Each row was made from one path, in order. Every step used is in the known rows, and no mark comes twice. Write each row's path.
Known rows
k -> x -> z: [-0.43 -0.25  0.80  0.57 -0.83  2.89 -1.13 -1.27 -0.25  2.27  0.45 -0.97
 -2.21  0.50 -3.01 -0.74  1.26 -2.65]
p -> k: [-2.52 -0.10  3.30  4.07 -3.17 -1.09 -2.63 -1.49 -1.75  2.72  3.55 -1.35
  1.23  0.50 -4.22 -0.75 -0.01  0.44]
p -> k -> z -> t: [-1.92  0.22  2.92  0.36 -4.67 -0.22 -2.27  0.20 -1.31  2.07  4.92 -3.84
 -1.83  3.45 -4.40 -1.45  1.26  0.67]
p -> k -> j -> z -> t -> x: [-2.36  1.66  3.38  3.27 -3.33 -2.17 -2.49  1.87 -0.35  1.13  3.10 -1.39
 -2.13  2.58 -3.80 -0.87  0.53  4.25]
z -> t: [-2.26  2.25  1.50 -0.14 -2.09 -0.52 -3.46 -0.23 -1.86  1.32  2.74 -3.46
 -0.06  1.30 -6.51 -2.82  3.17 -1.39]
j -> z -> k -> x: [-0.14 -1.65  2.64  2.39 -0.84  0.51  0.24  0.35  1.85  1.99  1.79 -1.97
 -3.89  1.91 -3.67  0.30 -0.73  1.06]
j -> x -> t: [-2.39  2.89  0.96  0.86  1.51  1.24 -6.22  0.46 -1.26  1.60 -1.93 -1.03
 -2.78  2.10 -3.98  0.15  3.74 -1.53]
k -> j: [-2.15  3.13  1.97  0.31 -2.06 -2.06 -1.22 -0.40 -1.96 -0.43  2.11 -1.19
  1.27 -0.10 -3.25 -0.52  1.32 -1.16]
j -> x -> z: [-1.82  0.86  0.17  1.89  0.88  2.40 -3.39 -1.47  0.63  1.83 -0.53  0.99
 -1.80  0.44 -2.39 -0.94  0.97 -1.27]
x -> t: [-4.23  2.24  1.62 -0.48 -0.01  0.73 -4.65  0.79 -1.90  1.88  1.51 -2.93
 -1.11  2.39 -4.92  0.51  3.02 -2.90]
x -> z -> p: [-3.71  1.85  2.66 -0.82 -1.32  1.70  1.03 -0.52 -0.07  2.63  4.81 -1.66
 -0.45  1.11 -4.38 -1.35  0.54 -4.42]
t -> k -> x -> j: [ 1.71 -0.68  1.75  3.87 -1.84 -0.34 -4.16  0.42 -2.12  1.26 -0.37  0.18
 -0.78  0.35 -5.51  0.09  0.67 -1.14]
j -> z -> p -> k -> x: [-1.03  0.08  5.52  2.66 -3.11  0.66  2.33  1.01  0.42  2.97  3.95 -2.17
 -3.05  0.88 -3.60  0.08 -0.18 -0.94]
t -> x: [-3.21  1.68  2.09  3.54 -1.18  1.11 -3.11 -1.93 -0.73  2.46  1.02 -1.54
 -1.05  0.75 -4.24 -1.72  2.46  0.23]
x -> t -> k -> j -> z: [-4.85  0.82  3.55  0.79 -0.82 -1.20 -3.05  5.50 -0.49 -0.07  3.36 -1.54
 -2.57  2.05 -4.08  3.91  0.68  1.02]
j -> x: [-1.28  2.05  1.29  2.77 -0.01  0.62 -3.70 -1.52 -0.56  1.19 -1.16 -0.09
 -1.25 -0.33 -3.44 -1.44  2.32 -0.58]
j -> z -> t -> k: [-4.06 -0.89  3.39  2.33 -2.10 -0.07 -2.94  3.33  0.24  1.27  4.76 -2.80
 -1.98  1.18 -6.81  0.09  1.25  1.82]
p -> k -> z -> t -> x -> j: [-0.51  0.83  1.50  2.69 -3.84 -0.07 -4.97 -0.33 -1.27  2.07  2.03 -1.76
 -2.41  4.99 -4.19 -1.81  0.75  1.33]
t -> k -> x: [ 0.20 -0.92  3.49  3.69 -2.52  0.25 -2.48  0.43 -1.30  2.09  1.12 -1.52
 -1.60 -0.28 -5.62 -0.46  2.25  0.45]
j -> x -> t -> k: [-2.14  0.87  2.46  3.01  0.56  0.35 -7.30  2.29 -1.21  1.92 -0.79 -0.57
 -2.85  2.14 -5.46  1.08  3.28  0.86]
z -> t -> k -> x -> j: [ 2.66  0.30  1.33  2.33 -2.55 -0.99 -5.50  1.45 -2.70  1.22  0.17 -1.30
 -1.11  1.94 -7.65 -1.71  2.24 -0.47]

Which path is each row?
[-1.04  2.28  0.12  0.23 -1.98  1.35 -4.34  0.02 -0.96  0.83  0.80 -2.56
 -3.35  4.38 -4.31 -1.97  2.36 -1.03] : k -> z -> t -> x -> j
[-1.89  2.39  4.10  2.43 -3.50 -1.07  0.55 -0.18 -0.57  2.87  4.40  0.11
 -0.58  2.58 -2.98 -1.30 -0.69  0.50] : t -> x -> z -> p -> k -> j
[-2.31  1.67  5.08  2.46 -3.79 -1.29  0.16 -0.90 -1.77  3.30  5.56 -2.04
  1.12  1.15 -5.24 -1.68  0.30 -1.51] : z -> p -> k
[-3.65  2.10  2.89  1.16 -1.17  2.76 -0.03 -0.86  0.55  3.61  3.46 -1.36
 -1.94  1.96 -4.11 -2.11  1.43 -2.47] : t -> x -> z -> p
[-0.44  0.12  0.65  1.96 -0.08  1.56 -1.49  0.58  0.21  0.53 -0.81 -0.33
 -2.88  0.28 -2.69  1.34 -0.44 -3.00] : k -> x -> j -> z
[-3.85  3.83  4.06 -0.93 -1.98 -1.19  3.10  2.22  0.25 -0.26  4.87 -1.88
 -1.15  0.26 -2.92  0.70 -0.08 -2.60] : k -> j -> z -> p
[-2.85  0.15  3.93  1.63 -3.05  0.60  0.40 -0.70 -0.39  3.86  6.13 -1.00
  0.35  1.71 -4.15 -1.11 -1.15 -2.13] : x -> z -> p -> k
[-3.14  1.99  3.03  0.53 -1.74 -2.41 -4.62  3.54 -2.59  0.36  2.56 -1.69
 -0.48  2.19 -5.36  1.86  2.29  0.22] : x -> t -> k -> j
[-1.31  3.45  5.10  1.26 -4.57 -3.59  1.03  0.11 -2.37  1.42  5.38 -1.31
  1.74  1.10 -4.04 -1.22 -0.16 -1.02] : z -> p -> k -> j
[ 0.13 -1.40  1.88  4.61 -1.82  0.16 -2.02  0.19 -0.34  1.70  0.60  0.51
 -2.02  0.93 -2.54  1.48 -2.13 -0.65] : p -> k -> x -> j -> z
[-3.77  1.92  5.63  1.30 -2.88 -1.99  2.23  4.07  0.31  0.07  6.04 -1.34
 -1.02  0.23 -4.46  1.59 -0.41 -0.11] : t -> k -> j -> z -> p
[ 1.45  1.40  0.36  1.89 -0.95  0.51 -3.13 -1.38 -2.16  0.99 -1.56 -0.36
 -0.89  0.39 -3.91 -0.82  1.22 -3.56] : k -> x -> j
[-0.95  1.87  1.60 -0.50 -0.23  1.63 -3.95  0.63 -2.09  2.11 -0.77 -3.09
 -3.38  2.26 -4.58  0.16  4.14 -3.06] : k -> x -> t
[-3.31  0.78  5.39  0.29 -3.87  0.89  1.44  1.89 -0.03  1.96  6.41 -3.29
 -2.19  1.95 -4.99  0.19  1.26 -1.51] : t -> k -> z -> p
[-3.10  3.19  2.17  0.95 -1.62 -0.95 -1.87  2.07  0.23 -0.25  1.82 -2.18
 -2.90  2.09 -3.92 -0.92  2.02  1.97] : k -> j -> z -> t -> x
[-2.02  1.18  3.54  2.47 -3.09 -2.94 -2.17  1.29 -1.87  0.03  3.33 -0.63
  1.21 -0.36 -4.80  0.38  0.76  1.21] : t -> k -> j
[-2.10  0.81  5.05  0.72 -1.71  1.13 -0.15  3.11 -0.22  3.34  3.24 -2.92
 -4.68  3.27 -4.29  1.67  1.14 -2.10] : j -> z -> p -> k -> x -> t
[ 0.17 -1.84  2.25  3.03 -2.45  1.52 -1.55 -1.45 -0.53  3.60  1.83 -0.10
 -1.46  1.06 -2.99 -0.67 -0.53 -0.42] : p -> k -> x -> z
[-2.01 -1.15  1.03  2.76 -0.17 -1.03 -1.78  0.48  1.26  0.95  2.73 -0.30
 -0.93  2.67 -3.70  1.30 -3.35 -0.41] : x -> j -> z -> k
[-3.87  0.38  0.58  2.12  0.00  0.70 -2.12  0.62  0.11  0.23  1.65 -0.24
 -0.63  0.35 -2.82  1.66 -1.39 -2.82] : x -> j -> z
[ 0.48  3.08  1.29  0.29  0.54 -2.82 -4.95  1.18 -0.88  0.33 -1.07 -0.35
 -2.52  4.32 -3.79  0.15  1.41  1.33] : z -> k -> j -> x -> t
[-3.71  0.78  0.81  4.14  0.31  1.36 -3.11  0.15  0.73  1.07  0.41  0.06
 -2.22  1.43 -2.79  0.98 -0.69 -0.68] : t -> x -> j -> z
